Each row was made from one path, in order. Every step used is in the known rows, and no mark comes twice. Write each row's path.
Known rows:
t-e-x: -3.05,-0.72,1.69,-1.23,0.24,0.14,1.34,2.01,-2.55,0.08,2.17,3.54,-0.31,2.13,-0.60,-0.30,-1.48,1.80,1.32,0.52
j-t-y-e-x: 0.09,-1.10,0.81,-4.16,1.80,-0.21,0.98,1.85,-1.57,2.60,2.22,1.67,-0.51,1.04,0.08,1.01,-0.29,1.63,1.38,2.14
x-t: -0.48,0.42,-2.08,0.62,1.06,-0.59,-0.61,-1.16,-2.23,0.32,-0.93,1.41,-1.86,2.49,-0.78,0.62,-0.03,-1.41,1.19,0.74
y-j-t: -1.53,-0.04,-1.96,-0.06,2.13,-0.70,-0.22,0.81,-0.76,-1.06,0.79,-0.31,-0.02,0.59,-0.07,1.19,0.01,-2.50,1.63,3.55
m-y-j-t-e-x: -4.02,-1.32,0.08,-1.48,0.40,-1.41,0.19,3.13,-0.32,-0.66,1.77,0.49,1.93,1.70,0.30,1.86,-1.59,0.97,-0.34,3.17
t-y-e: -1.88,0.89,0.04,-0.87,1.15,-0.01,2.46,-1.59,-1.93,0.14,0.96,2.25,0.71,-0.26,0.28,-0.10,0.62,1.07,-0.72,1.11
x-y-j-t-e: -4.80,-0.31,-0.34,-1.30,0.45,-1.41,0.40,4.03,-1.08,1.07,2.12,0.15,2.52,1.70,1.02,-0.36,-0.46,-1.78,-1.33,2.33
e-x: -1.65,0.06,1.81,-1.11,1.15,0.86,0.43,-0.36,-0.88,0.10,1.71,2.07,-1.93,2.34,-0.54,0.48,-1.08,0.76,2.15,1.47
j-y-e-m: 0.14,3.51,-0.10,0.35,0.28,-0.46,1.01,-1.77,-3.32,0.22,1.70,0.92,1.91,-0.10,2.87,-1.84,1.25,0.15,-0.22,-0.78
y-e-x-t: 0.93,0.42,-2.53,-1.83,0.32,1.22,0.79,0.60,-2.12,0.37,0.56,3.45,-0.63,3.97,-1.14,1.33,0.32,1.49,2.64,1.08
t-e-x-y: -4.85,-0.28,3.40,-2.20,-0.55,0.10,0.99,2.72,-1.21,2.07,3.03,2.41,0.77,3.29,0.62,-0.95,-1.51,1.58,-0.73,0.47
y-j-t-e-x: -2.12,-1.96,-0.48,-2.04,1.19,-0.62,0.86,4.62,-1.76,-0.23,2.67,2.16,0.99,1.85,-0.83,1.31,-1.29,0.21,1.96,2.84
j-t-e: -2.94,-0.61,-0.46,-0.98,1.21,-1.61,-0.22,2.65,-2.94,0.90,0.29,0.86,-0.02,0.57,0.51,-1.23,-0.97,-1.38,1.05,1.23
j-t-y-e: -0.82,-0.10,-0.71,-2.30,1.97,-0.93,0.88,0.41,-2.02,1.85,0.67,0.81,0.13,-0.35,0.88,-0.03,0.58,-0.18,0.14,1.83
x-t-e-j-y: -0.68,-0.07,1.60,-0.27,1.39,-1.43,-0.97,-1.57,-6.29,-0.29,-0.60,1.76,1.54,1.07,-0.02,-0.98,-0.05,-0.33,1.27,-0.74
e-m: 0.11,2.12,0.10,1.24,0.35,-1.06,0.04,-1.08,-1.17,-0.49,1.06,0.43,-1.29,0.20,1.78,-0.67,-0.09,-0.60,-0.58,-1.06
j-y-e: -2.52,2.81,-0.10,-0.12,1.17,0.55,1.17,-2.46,-3.69,0.04,0.74,1.70,1.74,0.47,1.34,-1.65,1.10,-0.50,1.35,1.45
j-y: -3.12,1.68,2.03,0.47,1.82,-0.47,-0.06,-2.90,-3.21,0.76,0.76,0.53,-0.15,0.50,0.83,-1.54,-0.19,-1.58,0.87,1.36
x-y-e-j: -1.93,2.68,1.77,-0.86,0.17,1.50,0.13,-2.63,-1.65,-1.26,0.57,0.71,2.09,1.16,2.21,-1.32,1.01,0.17,0.19,0.58
t-e-m-z: 0.89,1.61,1.89,-1.13,-0.48,-1.81,1.43,-0.49,-1.06,-1.15,0.32,1.12,-0.47,0.67,0.49,-0.43,-0.27,-1.06,-2.28,-0.63
j-t-e-x-y: -3.75,-1.20,2.35,-3.51,0.25,-0.90,-0.45,5.00,-1.39,3.82,2.80,0.90,0.18,3.24,1.18,-0.91,-1.67,0.27,0.17,1.22
j-t-e-m: -0.25,0.18,-0.82,-0.58,0.13,-2.63,-0.43,3.19,-2.66,1.09,1.19,0.13,-0.07,-0.05,2.21,-1.34,-0.56,-0.74,-0.57,-1.10
j-t-y: -1.23,-1.10,1.35,-1.72,2.61,-2.07,-0.45,0.00,-1.40,2.61,0.75,-0.33,-1.73,-0.39,0.36,0.20,-0.55,-1.26,-0.39,1.62

Which path is each row?
-0.99,-0.27,1.56,-2.60,1.05,0.76,2.36,-0.23,-1.39,0.97,2.47,3.29,0.05,1.25,-0.24,0.79,-0.26,2.89,0.56,1.39 : t-y-e-x
0.54,0.91,-0.97,-2.11,1.01,0.73,0.39,-0.47,-4.05,1.83,1.11,3.08,0.71,3.61,-0.32,0.35,0.49,1.09,2.66,1.23 : j-y-e-x-t
-3.32,0.77,3.45,-1.82,0.25,0.87,0.07,0.47,0.16,2.25,2.65,1.09,-0.96,3.42,0.78,-0.40,-1.18,0.51,0.14,1.38 : e-x-y
-2.69,0.65,3.82,-0.08,1.37,-0.76,-0.12,-2.28,-5.68,-1.27,0.61,1.44,2.16,-0.66,1.06,-2.05,-0.32,-0.09,1.15,-0.23 : t-e-j-y
-1.15,1.23,-1.68,1.50,-1.49,-3.07,-0.53,0.53,-1.66,0.09,-0.67,0.53,0.75,1.40,1.72,0.11,-0.54,0.85,-3.45,-1.82 : x-t-e-m-y
-1.00,1.12,-0.32,-1.55,0.37,1.95,1.68,0.02,-1.51,-0.54,1.64,3.16,0.12,2.34,0.00,0.13,0.09,1.97,2.53,1.65 : y-e-x
-1.87,2.54,-0.53,2.56,-0.46,-1.58,0.27,-2.06,1.07,-2.89,1.01,-1.11,1.51,-0.18,2.04,1.52,-0.10,-0.14,-3.20,1.00 : e-m-y-j
-0.74,1.70,0.03,-0.77,1.03,-0.18,-1.59,-2.87,-1.36,-2.10,-1.48,-1.58,1.59,-0.50,2.49,0.11,0.76,-0.02,0.97,2.09 : m-y-e-j-t
-2.00,2.68,0.88,0.58,0.16,0.79,-0.15,-4.87,-1.39,-3.72,-1.26,-0.07,2.24,-0.43,1.95,0.04,0.83,1.18,0.04,1.13 : m-y-e-j
-0.90,1.04,-2.06,-1.07,-0.42,0.54,-0.21,-0.87,-0.75,0.08,-0.50,1.85,0.48,3.74,-0.01,1.86,-0.05,2.21,0.42,1.63 : m-y-e-x-t
-1.62,1.66,1.52,-2.07,1.03,1.26,1.37,-1.10,-3.28,0.90,2.22,2.65,1.33,1.96,0.77,-0.65,0.19,1.38,2.44,1.70 : j-y-e-x
-0.75,1.65,1.04,-2.42,1.01,0.62,-1.19,-0.54,-1.67,0.39,0.30,-0.83,1.57,1.23,2.75,-1.27,0.99,-1.03,1.16,1.53 : x-y-e-j-t
-3.76,2.99,-0.91,0.86,-0.21,0.44,0.89,-2.90,-0.58,-1.68,-0.80,0.56,1.70,0.35,1.76,-0.21,0.48,0.62,-0.87,1.91 : m-y-e
2.84,3.52,0.08,-1.54,-0.18,-0.17,1.63,-2.52,-0.11,-1.85,-0.06,0.81,-0.17,0.83,0.99,0.02,1.46,-0.96,-1.15,0.53 : y-e-m-z
-2.52,-0.42,0.89,0.40,1.87,-0.91,2.03,-1.38,-0.62,-1.13,1.91,1.29,0.53,-0.43,-0.90,1.68,-0.23,-0.31,-1.30,2.30 : t-y-j
-3.44,1.59,-0.64,2.34,-1.32,-2.20,1.30,0.33,-0.34,-2.83,1.43,0.24,3.11,-0.44,1.88,0.69,-0.56,0.87,-3.91,0.11 : t-e-m-y-j
-4.31,1.63,0.64,0.58,0.53,0.33,0.87,-0.36,0.45,-0.47,2.02,0.30,1.41,1.87,0.70,0.33,0.04,-1.52,-1.37,2.53 : x-y-j
0.13,1.14,1.40,-2.94,-0.25,-2.61,0.54,2.92,0.85,0.64,1.81,-1.19,1.62,1.72,1.45,0.42,0.13,-2.84,-3.84,1.55 : x-y-j-t-e-m-z
4.02,1.27,1.02,-4.15,1.22,-2.20,1.04,-0.61,-0.12,1.42,0.39,-0.65,-0.59,-0.32,1.31,0.76,1.12,-1.12,-2.25,1.04 : j-t-y-e-m-z
-1.92,-0.31,-2.06,0.38,0.24,-1.20,0.30,1.28,-3.63,0.24,-0.52,2.74,-0.32,2.27,-0.98,-0.24,-0.47,-0.34,0.35,-0.03 : x-t-e
-0.35,-0.87,-0.16,-0.35,1.80,-1.72,0.16,-1.20,-2.04,1.94,-0.19,1.54,-1.91,1.39,-0.98,1.19,-0.34,-0.39,-0.92,0.55 : x-t-y
0.61,-1.34,3.05,-1.88,3.20,-1.66,-1.36,-1.84,-2.40,0.58,0.26,-0.98,-1.21,-1.19,0.74,0.36,-0.40,-0.90,0.69,1.07 : e-j-t-y
2.08,0.03,-0.34,-1.20,1.49,-0.16,0.42,-2.90,-3.30,-0.76,-0.66,2.06,0.75,0.43,-0.37,1.08,1.09,1.12,0.41,0.01 : x-t-y-e-j
-0.03,0.73,1.86,-1.11,1.70,0.56,1.34,-3.67,-2.71,-1.89,0.40,1.77,1.26,-1.33,0.58,-0.02,0.90,1.58,0.23,0.58 : t-y-e-j
0.61,-1.88,1.41,-2.21,1.68,-0.93,0.20,0.26,-1.67,2.67,1.28,2.53,-2.50,2.94,-1.75,2.08,-1.15,1.27,0.19,0.72 : e-x-t-y
